Each row was made from one small tree. Brackets hold a mark, then the marks that hang from it, in alphabetical order. Every link used is in the known rows. Write each row's tree.
Known rows
[talod [dukiz kaba lupubib] vemeb]: [ -3.8 -10.1  17.9   3.2 -12.6  -0.5 -19.1  20.8  -8.6 -43.5 -30.2  -1.4
 -15.8   5.9  10.8  -1.6 -41.9   3.4   2.5 -17.8]
[rugode [vemeb [talod [dukiz kaba]]]]: [-12.2 -19.9  13.4   2.2 -10.1  -7.1 -15.0  17.8   2.0 -64.0 -51.4 -27.4
  13.0   9.2  50.0 -13.1 -17.8  12.1  -4.7 -29.7]
[kaba [dukiz talod]]: [ -5.1   3.3  12.3   5.7   5.9   8.2 -11.1   0.8   2.2 -18.3 -18.5 -21.0
  11.0  17.4  27.5   4.2 -25.5  -1.1  -9.6 -16.6]
[kaba [dukiz [lupubib [bigoz goto]] [talod vemeb]]]: [-10.2  -6.6  22.8  29.9  16.4   7.5  -0.4  -3.1  -3.5 -47.5 -24.6 -23.8
 -20.2  26.8 -14.4   8.8 -43.0 -16.1  -3.9 -32.7]
[lupubib [dukiz kaba]]: [ -4.5   2.9  -4.6  -3.1  -3.5  -5.2  -9.8   5.7   3.4  -4.9  -7.1   3.1
  -9.7  -1.4  52.1  -3.3  -9.7   6.4 -15.6   0.9]
[dukiz kaba [lupubib bigoz] [talod vemeb]]: [-13.7  -4.3  12.7  19.7   1.0   1.5  -9.3   6.6   0.6 -31.8 -15.4  -2.6
 -17.1  20.4   6.6  -4.4 -41.9 -12.0  -6.8 -17.2]
[goto [bigoz [lupubib [dukiz kaba [talod vemeb]]]]]: [-14.3 -21.2 -19.3  20.4  -5.8  -5.2   4.1 -20.1  -2.2 -17.2 -25.6  10.8
  -7.3  20.4  56.2 -20.4 -17.0  -3.2 -18.2  26.5]
[fidet goto]: [ -1.7  -6.9   7.3 -12.3   7.2   4.5  11.6  -6.7  11.8 -17.6  -2.7  -3.3
   8.5  10.3  18.6  -5.2   3.5   3.0 -14.6  -1.2]
[bigoz goto [lupubib [dukiz kaba]]]: [ -4.1 -12.0 -19.3   3.9   9.9  -2.4   4.0  -8.7   0.3 -17.9 -17.6  -2.2
 -29.6   5.3  70.0  -6.2  -3.1  -3.9 -16.1  13.1]
[lupubib [bigoz goto]]: [ -4.0  -3.9   8.7   4.7  23.0  11.8   9.1  -7.2   4.5 -23.7  -4.4 -23.7
 -19.4  10.9  13.8  -5.0  -4.4 -14.5  -7.1 -14.6]
[lupubib [bigoz goto] [dukiz kaba [talod vemeb]]]: [-21.6 -13.2   6.2  25.7  18.6   1.5  -2.1  -3.7   3.8 -22.8 -16.7 -16.4
 -18.4  11.0  39.7  -7.0 -24.5 -16.8 -12.7   3.0]
[fidet [goto [bigoz lupubib]]]: [  1.4 -22.8 -16.2  -4.8   2.0   1.4  27.3 -27.7  10.5 -26.9 -13.2   1.5
  -1.0  23.3  34.7 -18.6   9.7   1.7 -16.5  11.4]
[lupubib bigoz]: [ -0.2   2.5   5.5   1.0  10.3   8.5   3.7  -1.9   4.5 -15.2  -0.1 -13.3
  -9.2  10.9   8.0 -11.4 -10.5  -9.4  -6.0 -15.1]
[kaba [dukiz [lupubib bigoz] [talod vemeb]]]: [ -6.0  -1.1  19.9  25.7   3.7   3.9  -5.9   1.7  -3.3 -40.1 -21.7 -13.8
 -10.2  26.3 -20.0   1.8 -49.6 -10.9  -3.3 -32.8]
[dukiz kaba [lupubib [bigoz goto]] [talod vemeb]]: [-17.1 -10.1  16.1  23.4  14.0   4.0  -3.5   1.5   0.3 -40.3 -18.6 -13.1
 -28.0  20.2  13.1   1.9 -35.7 -17.2  -8.2 -17.0]
[dukiz kaba [lupubib [bigoz goto]] talod]: [-13.6  -0.1   7.9  16.3  10.6   3.1  -5.6   1.6   9.4 -35.8 -12.9 -22.5
 -28.2  18.4  31.5   8.8 -25.7 -17.0  -8.5 -27.4]
[bigoz goto [lupubib dukiz]]: [ -0.8  -4.7 -17.9   4.0  12.4   1.3  15.0 -19.7  -1.1 -13.4  -9.9   2.8
 -21.5   6.7  34.7  -6.3   5.0  -8.9 -14.7  12.7]
[vemeb [talod [dukiz [lupubib bigoz]]]]: [  0.7  -1.6   5.6  17.9  -9.8  -1.2  -0.1  14.1   6.5 -54.7 -27.5 -26.4
  -9.1   8.4 -10.7  -9.8 -33.2 -11.1   4.4 -43.9]
[goto [bigoz [lupubib dukiz]]]: [  1.5  -6.2 -26.4   5.4  -8.1  -3.7  16.9 -26.9   0.7 -10.5  -9.9  11.4
 -11.5  14.5  33.3 -16.1   5.5  -0.4 -16.4  14.2]
[lupubib [bigoz goto] [dukiz kaba talod]]: [-18.0  -2.3  -2.3  18.3  15.8   0.8  -4.7  -4.0  12.8 -17.1  -9.9 -26.0
 -19.3   9.0  58.7  -0.2 -14.9 -16.6 -13.1  -6.8]

Write each row's tree
[ -1.8  -6.7   5.0   8.7 -16.9  -6.4 -14.1  25.9   2.2 -52.3 -38.0 -17.9
  -7.2   3.3  29.0  -3.2 -34.3   3.7  -2.3 -32.7]	[vemeb [talod [dukiz kaba lupubib]]]
[-11.2 -11.1 -26.9  13.3  -9.2  -6.1   2.1 -19.8   6.8 -12.4 -19.1   1.7
  -8.8  17.5  75.1 -13.8  -7.4  -2.9 -19.2  17.3]	[goto [bigoz [lupubib [dukiz kaba talod]]]]
[-14.2   5.7  -2.9   5.4  -3.0  -3.3 -12.9   1.4   8.0  -2.2  -9.0  -2.3
   1.5   4.4  58.7  -0.2 -13.7  -1.3 -16.4   3.8]	[lupubib [dukiz kaba talod]]
[ -0.8   4.8   9.2   7.6  11.6   5.6   9.0  -5.6   3.7 -32.8  -3.1 -13.1
 -30.8  14.2  -9.4   6.5 -11.7 -14.0  -5.5 -30.2]	[dukiz [lupubib [bigoz goto]]]
[ -9.5   8.3   5.9   2.8  -8.0  -0.7 -14.6   6.0   4.8 -20.1 -11.0   0.7
  -8.1  14.1  31.4   9.2 -24.6  -2.2 -11.9 -16.5]	[dukiz kaba lupubib talod]
[ -5.3   2.1  -1.6  10.5  16.2   3.6  10.4 -10.6   7.3 -16.0  -0.6 -15.5
 -22.0   4.9  17.9  -3.0  -1.2 -13.2 -10.0  -9.4]	[lupubib [bigoz goto] dukiz]
[-13.5  -2.9  13.6  10.1  -4.7  -0.1 -12.7   6.3  -4.5 -25.1 -18.2  10.2
  -7.1  16.5  11.9   2.1 -34.6  -2.7 -11.6  -7.1]	[dukiz kaba lupubib [talod vemeb]]
[ -5.1 -14.7   3.8   5.1  -5.3  -0.3 -14.5  24.6   2.8 -42.3 -39.5 -28.0
   3.8   0.0  52.6 -15.2 -25.9   3.3  -3.4 -17.9]	[vemeb [talod [dukiz kaba]]]
[-17.7 -20.1  -9.2  19.4  14.5   0.4   2.6 -12.7  -3.8 -20.0 -25.3   2.1
 -17.6  14.2  57.1 -10.8 -18.1 -12.2 -16.8  24.7]	[bigoz goto [lupubib [dukiz kaba [talod vemeb]]]]
[ -1.0 -13.0 -28.8   4.7 -10.3  -7.7   6.1 -15.3   1.3 -15.4 -17.7   7.6
 -19.0  12.2  68.2 -16.4  -2.8   5.3 -17.3  14.6]	[goto [bigoz [lupubib [dukiz kaba]]]]
[  0.0   3.5   3.5   4.1  -3.1  -1.3  -7.8  10.9   4.6 -29.4  -6.7  -7.0
 -28.7  11.4  20.0  -0.2 -27.6  -3.8  -6.0 -29.6]	[dukiz kaba [lupubib bigoz]]
[ -2.4  -8.5   3.0  17.6 -11.1  -5.6 -11.6  26.0   6.7 -58.5 -35.8 -30.2
 -17.3   6.9  23.3  -9.9 -41.2  -6.0   2.4 -43.3]	[vemeb [talod [dukiz kaba [lupubib bigoz]]]]
[-10.1   2.6  15.1  19.7   2.9   5.6   1.4  -5.2  -0.1 -27.0  -7.5   0.6
  -9.3  22.1 -27.5  -4.8 -33.4 -17.2  -4.9 -19.1]	[dukiz [lupubib bigoz] [talod vemeb]]
[ -7.9  -4.7  -3.0  10.5  14.3  -1.3  -0.5   1.0   7.9 -21.0  -8.2 -19.3
 -30.3   3.1  52.9  -3.1 -10.2  -8.5 -11.9  -8.6]	[lupubib [bigoz goto] [dukiz kaba]]
[ -5.1 -14.2   6.2  22.0   1.9  -2.6  -5.7  21.6   6.4 -67.1 -39.7 -40.9
 -27.8   7.2  28.5  -3.7 -34.3 -10.9   1.3 -43.1]	[vemeb [talod [dukiz kaba [lupubib [bigoz goto]]]]]
[-14.0  -9.1 -18.2  12.1  11.0  -1.0   0.5 -13.7   4.7 -14.7 -19.2  -7.7
 -18.6  11.8  76.6  -3.0  -8.4 -11.6 -17.1  15.7]	[bigoz goto [lupubib [dukiz kaba talod]]]
[ -7.9 -17.7  19.2  16.7   6.0   3.5  -9.8  16.1  -3.5 -57.8 -31.0 -23.8
 -36.0  10.1  11.6  -1.7 -42.5 -11.5   5.8 -28.0]	[talod [dukiz kaba [lupubib [bigoz goto]]] vemeb]
[-13.7 -21.8 -26.3   9.0  -6.4 -10.2  13.9 -24.8  18.7 -20.6 -19.4  -1.0
  -0.1  21.3  79.9 -13.5   0.8  -0.6 -22.7  19.7]	[fidet [goto [bigoz [lupubib [dukiz kaba talod]]]]]
[ -6.3  -5.2  15.9   4.8 -20.2  -8.8  -4.6   6.8  -0.4 -68.9 -41.9 -12.2
   9.5  14.1  -7.5  -1.7 -17.1   7.8  -2.0 -45.2]	[rugode [vemeb [talod [dukiz lupubib]]]]
[-18.7  -6.3   8.2  25.9  20.0   5.8   8.5 -15.6   3.0 -18.3  -8.5 -11.9
 -10.5  13.1   4.5  -7.4 -16.2 -21.8 -11.2   2.1]	[lupubib [bigoz goto] [dukiz [talod vemeb]]]
[ -6.2  -6.4  14.7  14.9 -15.0  -7.2  -1.0   7.1   4.7 -76.4 -39.2 -25.8
  -0.2  18.6 -13.1  -8.6 -24.0  -2.0   2.9 -55.8]	[rugode [vemeb [talod [dukiz [lupubib bigoz]]]]]
[ -4.3   1.4  -6.1   5.8   1.3  -4.4  -6.2   5.7   8.0 -11.9  -4.8  -9.5
 -19.7   2.2  46.7  -9.6 -16.4  -3.4 -10.8  -9.5]	[lupubib bigoz [dukiz kaba]]
[-13.7 -13.7 -12.8  15.4   1.3  -3.0  -3.1  -8.3  -3.7 -11.8 -21.7  12.1
  -7.4  13.4  51.8 -17.4 -24.7  -7.6 -15.5  24.6]	[bigoz [lupubib [dukiz kaba [talod vemeb]]]]
[  3.8   1.8  13.4  13.6  12.0   5.0   0.9   1.7   0.6 -46.5 -16.6 -27.6
 -31.2  18.3  -1.8  13.1 -28.4  -7.8  -3.6 -44.9]	[kaba [dukiz [lupubib [bigoz goto]]]]
[-18.0  -7.3   2.7  21.8   5.6  -1.5  -7.6   1.2   3.7 -13.8 -12.7  -5.7
  -7.9  10.6  33.4 -13.5 -30.8 -11.5 -11.7   3.0]	[lupubib bigoz [dukiz kaba [talod vemeb]]]
[ -7.9  -4.1 -25.7  12.9  -6.8  -2.4  12.9 -31.6   5.5  -6.9 -10.9   5.5
  -0.3  19.8  40.6 -13.9   1.4  -7.9 -17.5  16.3]	[goto [bigoz [lupubib [dukiz talod]]]]
